Each row was made from one path, in order. Every step used is in the known rows, and no mark comes twice. Write each row's path.
(in the rows, 128 means zero)
Known rows
pafal-gebov-motevo-rona: [103 173 155 174 153 149 129 106 115  94 123 131 143 116 122 166 115 136
 126  89 133 115  79 131 156 167 106 101 169 142 111 138 133 106 131 121
 124 134 186 108  85]
kenup-pama-temo-boga-motevo-rona-kisip-fuseb: [140 160 138 134 179 138 146  94 119  89 160 162 156 110 113 165  97 102
 209 120 153 152 134 167 127 139 214 136 196  99 122 151 160  98 151 120
 110 133 203 143 115]
pafal-tadar-kenup-pama-temo-boga-motevo: [150  79 116 120 119 153 162 126 101 143 126 156 137 134 101 121 129 138
 152 141 146 145 146 143  80 120 119 161 125 161 141  87  73 147 108 138
 110 134 136 120  94]
pafal-gebov-motevo-tadar-kenup-pama: [139 157 111 129 110 107 169 147 147 142 146 128 189 136 174  79 118 147
 119 158 128 135 118  96  96 111 154 179 115 151 117 131 102 143 119 177
 128 153  78 101 163]
motevo-tadar-kenup-pama-temo-boga: [167  85  94 114  81 146 217 108 117 173 145 117 179 134 119  85 149 147
 175 178 136 171 137 131  93  96 166 174 113 145 153 132  88 144  82 148
 116 148 107 110  83]
gebov-motevo-tadar-sodod: [116 124 124  76 150 116 145 145 149 159 118 118 123 133 162 127 147 142
  81 105 112 139 132 120 109 129 125 108 116 106 137 143 126 138 171 143
 169 149  61 143 147]
kenup-tadar-sodod: [119 105  98 122  95  98 126 187 163 155 126 106 121 134 155  78 140 138
 115 141  79 146 165 102  99 104 148  97 139  78 154  91 112 115 203 142
 184 134  52 156 193]
temo-pama-kenup-tadar-motevo-boga: [141  87  88 143 105 126 121 117 152 151 137  97  99 136 105 142 154 129
 102 180 143 117  99  89 117 126 147 134  95 110 152  85 146 116 145 139
 126 114 158 156 136]
pafal-gebov-motevo-boga: [130 157 112 140 143 112 142  74 125 112 125 125  95 112 110 200 160 111
  89 106 166  99  49 118 124 162  91 119 119 141 117 105 138  91 123 133
 128 125 169 129 110]
tadar-motevo: [104 101 161 110 172 142  70 112 135 127 101 122  70 159 111 179 102 144
 136 104 133 138 127 105 193 145  91 122 104 126 100 132 156 157 128 114
 129  91 188 171 130]
tadar-kenup-pama-temo-boga-motevo-katusov: [128  73 107 119 111 136 141 148  79 117 163 158 134  88 106 145  92 131
 128 133 166  95 132 144 133 105 109 158 102 179 129 102  88 140  71 126
  98 123 172  93 116]
pama-temo-boga-motevo-gunuto: [126  88 159 131 142 143 117 118  76  92 133 160  94  96  86 176 114 123
 127  90 153 100 128 147 140 140  88 103 113 181 114 131 101 124  74  88
 106 128 176 101  74]
fuseb-kisip-rona: [ 90 220 134 131 214 101 110  72 158  89 144 142  78 139 111 173 119  82
 174  96 121  83  82 162 168 138 154 116 189  73  75 141 185 113 188  95
 152  97 173 107 152]
boga-motevo-tadar-kenup: [114 157 156 104 155 101 155 125 164 147 119 129 136 140 150 105 130 130
  88 149 127 108 134 125 109 128 122 150 101 139 134 136 136 161 154 136
 133 136  68 116 125]
sodod-tadar-misus: [103 129 103 127  87  88  96 179 154 129  72 107 123 114 187  92 150 112
 134 142  85 153 150 150 102  89 122  92 123  89 158 107 143 123 174 159
 177 152  80 173 183]
kenup-pama: [139 160 116 116 127 137 143 130 146 137 142 125 145 132 141 132 106 123
 151 146 145 148 143 133 134 114 145 161 143 135 117 129 144 133 123 152
 131 145 121 139 159]
misus-tadar-kenup: [128 161 111 134  50  66 133 172 171 133 102 136 142 113 158  72 137 114
 106 165  93 136 143 110 108  87 142 128 121 103 171 129 150 131 164 158
 128 154  67 132 147]
gunuto-motevo-gebov: [111 162 187 115 190 165 121 116  84 118 131 111 138 132 137 164 112 117
  88  84 138  86 111 135 184 188  90  63 118 148  95 160 134 132 111  95
  98 119 122  91 114]
motevo-rona-kisip: [108 188 162 139 178 140 135 116 146  76 140 143 157  98 117 167  98  88
 153 123 136 120 138 176 167 138 166 113 195  75 128 159 200 107 140 100
 119 130 191 158 109]
boga-temo: [162 138 154 108 115 140 141  78 131 126 132 116 150 150 146 149 137 101
 163 127 171 133 140 141 174 160 109 153 141 137 151 162 132  91  87 123
 119 104 132 152 132]
kisip-rona: [ 95 207 133 122 204 116 112  89 161  99 135 124  86 140 111 155 126  98
 148  93 123 103  81 159 168 153 123 119 170  90  88 149 173 124 179 104
 148 105 149 108 128]
gunuto-motevo-boga-temo-pama-kenup-tadar-misus: [128  86  70 179  36 105 136 180 138 151 131  71 194 123 174  53 145 139
 123 192 108 149 152 127  69 116 181 107 114 102 197  82  96 108 157 163
 173 127  50 135 193]
boga-temo-pama-kenup-tadar-sodod: [143  75  78 133  40 110 132 194 154 162 149  96 174 143 167  29 144 153
 116 176  75 153 174  94  67  98 182 118 132  76 189  94  88 115 177 157
 173 131  33 150 200]
kenup-pama-temo-boga: [164  83  94 119  83 159 197 101 104 160 143 119 161 130 103 111 140 142
 191 159 141 177 137 142 109 103 153 164 129 144 147 124  92 136  80 136
 116 141 137 123  84]
misus-tadar-kenup-pama: [151 153  84 138  52  93 155 178 159 140 134 134 181 115 167  68 115 127
 137 182 120 152 151 108  99  80 172 168 132 124 153 121 128 130 140 182
 123 171  73 121 173]
rona-motevo: [127 188 162 140 174 112  94 115 131  99 130 155  92 112 102 146 132 135
  80  59 139 114 139 139 157 171  90 136 143 133  83 161 168 104 133 103
 111 121 110 119 117]
misus-tadar-kenup-pama-temo-boga-motevo: [153  77 104 134 112 149 166 133  91 148 125 148 139 126 102 121 130 140
 159 147 148 147 155 144  78 116 125 166 125 159 153 104  78 150 112 132
 102 140 129 109  97]
temo-boga-motevo-gebov: [112 126 183 110 209 172 123 113  76 125 123 129 111 142 107 159 119 120
 121  99 133  86 112 151 142 180  75 100 112 149  94 127 100 167 121  76
  94 111 149 116  96]
misus-tadar-kenup-pama-temo: [173 107  80 122  32 128 161 146 146 143 116 147 202 140 147  60 130 128
 146 171 131 162 152 120 116  74 161 176 138 155 165 143 103 115  92 183
 129 159  94 112 136]
kenup-tadar: [120 150 120 136 118 115 126 152 158 165 128  95 101 144 134 102 139 121
 121 145 105 134 152 111 123 113 135 112 144 105 129 108 150 130 164 124
 152 122  82 139 158]
pama-kenup-tadar-motevo: [108  77 129 138 112 131  73 157 144 148 123  93  92 166 122 102 108 166
 119 143 103 140 145  81 138 120 136 117  99 117 122 106 140 159 142 123
 138  93 129 154 161]
sodod-tadar-kenup-pama-temo-boga: [174  75  79 122  49 136 202 128 112 163 142 125 178 119 125  71 150 144
 185 178 126 177 139 128  86  81 171 166 125 137 164 118  86 131  85 156
 112 159 109 119  95]
motevo-boga-temo-pama: [186 115 108 123  98 154 153  87 135 160 146 123 181 135 136 135 163 100
 152 178 157 135 115 125 136 137 148 177 127 112 187 136 112 105  97 151
 102 117 151 151 118]
pafal-gebov: [105 181 158 147 175 123  88 102 132 103  90 132  90 172 135 129 149 128
 121 110  84 111 110 101 138 137  51 121 132 113  80 119 116 116 132 117
 144  86 155 135 147]
misus-tadar-motevo: [121 105 130 117 125 125  64 153 134 140  77 125  68 149 127 153 131 133
 125 121 113 149 142  93 167 109  94 120 102 106 125 142 160 148 139 129
 115 113 166 165 135]

Which path is each row?
[115  99 110 119 142 136 153 145 127 160  96 105 155 141 159 101 145 134
 138 158 128 151 156 158  83 116 125 144 100 133 149 120  93 154 142 149
 167 139  84 133 144] | kenup-pama-temo-boga-motevo-tadar-misus
[108 100 175 127 145 123  59 131 110  81 118 147  72 111 106 186  97 131
 112  82 136 101 115 108 199 138  85  87  95 157  92 147 144 125  89  94
 117 111 195 133 111] | tadar-motevo-gunuto
[110 172 160 166 160 163 149 104 120 107 139 113 145 104 119 181 104 125
 126 111 159 119 125 151 181 168 131  79 172 135 134 149 167  92 138 119
 113 146 163  97  81] | gunuto-motevo-rona
[119  95 159 120 124 113  55 153 112  88 108 149  69 104 128 163 117 125
 105  87 121 103 121  98 181 114  90  83  94 147 101 146 148 117  93 109
 113 130 180 136 120] | sodod-tadar-motevo-gunuto
[ 95 123 103 156  92  94 110 183 158 144  99  87 134 132 168  80 131 125
 136 156  87 152 157 138 103 108 139  97 127  96 152  86 123 131 185 143
 195 125  67 160 195] | kenup-tadar-misus
[111  82 152 147 106 118  62 162 115  96 132 128  88 115 115 133 101 145
  97 110 114 102 127  89 160 123 116  83  91 152 107 129 133 127  99 102
 127 113 156 121 132] | pama-kenup-tadar-motevo-gunuto
[119  73 142 149  97 125  63 167 113 108 139 130 106 115 117 123 106 148
 103 121 107 108 127  85 152 119 129  93  90 145 119 128 120 136  96 109
 119 114 157 121 130] | temo-pama-kenup-tadar-motevo-gunuto
[135 199 110 151 187  90 133  66 151  88 154 148  75  99  83 188 163  88
  94  99 172  68  72 143 145 168 127 135 149 103  93 124 182  59 164 105
 119 123 162 108 123] | fuseb-kisip-rona-motevo-boga
[130 119  93 152  60 127 122 175 159 176 147  86 147 146 139  39 142 150
 107 187  76 142 157 103  71  97 181 123 134  95 164 101 133 152 156 138
 147 126  52 131 165] | temo-pama-kenup-tadar
[148 109  92 152  46 130 131 166 150 175 154  83 167 154 148  35 145 145
 118 191  91 142 161 102  76 104 186 137 134 101 175 108 119 135 137 141
 140 121  53 129 167] | boga-temo-pama-kenup-tadar
[106 160 147 139 155 126 107 102  99 106 113 134 111 133 133 170 126 147
 106  58 125 127  73 114 135 165  77 114 133 154  88 135 112 136 108 125
 129 110 151 116 121] | pafal-gebov-motevo
[134 104 159 112 181 185 139 118  71 132 131 135 147 145 111 136 117 126
 132 113 142  96 117 147 132 165  92 122 115 165 104 129  77 161  98  94
  91 122 148 101 101] | kenup-pama-temo-boga-motevo-gebov
[118 107 155  92 146 134  55 135 151 131  78 143  67 166 126 154 128 134
 110 112 111 145 125  93 169 117  87 111 101 115  99 108 151 142 130 137
 131 105 183 184 130] | pafal-tadar-motevo
[119 184 153 131 180 111  96 112 142  85 131 155 115 113 129 174 104  90
 181 111 128 146 130 147 155 135 195 105 186  66 117 166 202  98 182 115
 114 126 206 168 133] | misus-tadar-motevo-rona-kisip-fuseb
[112 200 180 132 221 136  88 117 110  85 137 145 121 130 116 127 128 115
  77  52 118  60  85 140 177 198  84  99 136 128  55 173 141 122 140  75
  97 108 126  82 116] | kisip-rona-motevo-gebov
[141 107 119 167 115 159 173 133 114 124 138 141 171 105 115 114 119 133
 166 158 146 128 136 147 105 121 148 140 162 148 158 111 104 115 133 138
 103 165 160 105  77] | sodod-tadar-kenup-pama-temo-boga-motevo-rona
[139 151 106 132  85 105 159 151 159 130 152 130 183 121 158  88  94 132
 147 168 133 145 142 117 116 101 170 171 130 137 135 116 123 136 131 173
 132 155  88 125 170] | tadar-kenup-pama
[112 223 148 158 214  94  92  94 136  73 152 168  86 114  95 152 129 115
 111  48 131  79 105 150 163 172 126 134 177 102  53 161 175  87 165  88
 120 103 139  87 135] | fuseb-kisip-rona-motevo
[128 114 121 117 155 123 116  81 151 124 119 112  65 131  96 207 141 108
 110 139 173 109  87 112 165 145 101 128  97 122 125 103 169 107 138 125
 125 112 195 167 117] | tadar-motevo-boga
[ 91 149 135 109 152 111 124 139 162 149  81  93 126 141 175 115 150 119
 111 142 107 142 145 159 119 120 111 113 102 105 139 134 146 148 168 139
 186 132  76 156 159] | motevo-tadar-misus
[173  80  75 130  39 135 202 131 112 164 137 125 177 122 117  74 149 142
 184 181 126 180 144 128  88  79 167 167 124 135 167 123  86 134  87 153
 111 158 109 114  92] | misus-tadar-kenup-pama-temo-boga
[117 109 152 121 189 159 142  98  93 137 128 133  77 130  83 185 120 132
 154 109 153 130 142 163 108 156  91 135 126 145 120 102 113 161 132  93
 110 114 153 136  89] | temo-boga-motevo
[127 126 116 131  76 144 110 134 149 138 138 107 154 142 128  75 128 152
 108 172  89 143 139 137  87 111 166 132 125 104 169 130 148 165 128 137
 133 125  91 144 135] | temo-pama-kenup
[172 103  81 116  40 130 160 141 148 143 120 149 202 138 153  56 132 130
 150 167 131 158 150 121 115  73 161 175 139 158 160 138 104 115  89 186
 131 161  94 115 139] | sodod-tadar-kenup-pama-temo
[125 141 133  91 165 111 130 150 159 148 120 128 114 134 153 103 160 141
  66 104 102 127 157 117 111 132 115 121 117  94 121 150 134 114 182 133
 161 141  49 138 153] | rona-motevo-tadar-sodod
[152  73 109 126 119 151 165 128  93 146 131 147 137 125 107 116 130 142
 162 142 147 145 151 144  77 117 126 163 126 161 147 100  76 149 110 135
 102 142 126 116 100] | sodod-tadar-kenup-pama-temo-boga-motevo
[167  79  90 127  63 143 205 113 111 155 148 123 180 126 110  88 135 147
 188 173 137 175 136 136  99  97 168 169 125 145 156 117  83 136  82 145
 118 145 120 118  91] | tadar-kenup-pama-temo-boga
[ 98 133 131 124 133 117  94 134  83  94 141 149 104  92 129 180 102 129
  83  70 144  82  77 124 171 135  68 113 111 168  89 128 122 126  70 118
 115 106 187  99 129] | pafal-gebov-motevo-katusov
[109 128 178 127 171 132  83 125  98  77 122 162  71  98  99 196 102 111
 102  74 150  81 128 147 160 151  73  91 120 173  99 137 133 124 103  85
 116 124 169 112 102] | boga-motevo-gunuto
[137  81 142 143 110 131 134 138  82  91 149 164 132  89 100 145 103 132
 133 112 153 105 129 136 122 126 115 123 110 188 124 120  82 125  74 110
 103 141 156  88  90] | tadar-kenup-pama-temo-boga-motevo-gunuto
[116 175 160  71 196 142 153  92 138 171 114 107 104 140 143 173 154 128
  74  94 150 124 105 137 136 154 103 132 110 147 104 183 168 163 119 124
 131 141  94 118  93] | gebov-motevo-tadar
[109 141 165 147 135 113  85 124  84  67 127 156 102  93 122 178 113 131
  91  50 129  93  77 114 159 154  76  82 115 175  83 148 115 112  75 104
 119 123 171  95 105] | pafal-gebov-motevo-gunuto
[116  96  86 128  64  99 123 197 164 149 135  95 135 138 158  45 136 154
 100 157  67 147 171 103  72  96 168  94 134  79 167  88 113 122 197 144
 188 136  28 153 200] | pama-kenup-tadar-sodod
[111 181 163  91 203 137 140  94 129 160 104 113 105 158 151 155 165 134
  71  91 129 114  93 115 125 155  79 133 104 144  86 174 141 154 116 125
 132 126 105 106 104] | pafal-gebov-motevo-tadar
[144  81 123 122 154 173 160 103  87 145 131 142 120 136  88 156 122 139
 170 126 162 145 150 158  99 138 110 162 131 167 131 108  85 153 103 118
 105 125 153 118  87] | kenup-pama-temo-boga-motevo
[118 202 164 103 199 104 104  87 146  86 139 154 104 118 126 184 102  87
 177  97 133 145 131 164 152 144 188 112 182  75 104 161 204 108 175 109
 128 115 176 175 148] | rona-kisip-fuseb
[175 116 126 117 103 161 137 100 129 161 137 127 185 145 145 121 145 113
 163 162 138 150 134 127 146 135 143 174 136 112 177 150 108 128  95 146
 107 110 139 151 122] | boga-temo-pama
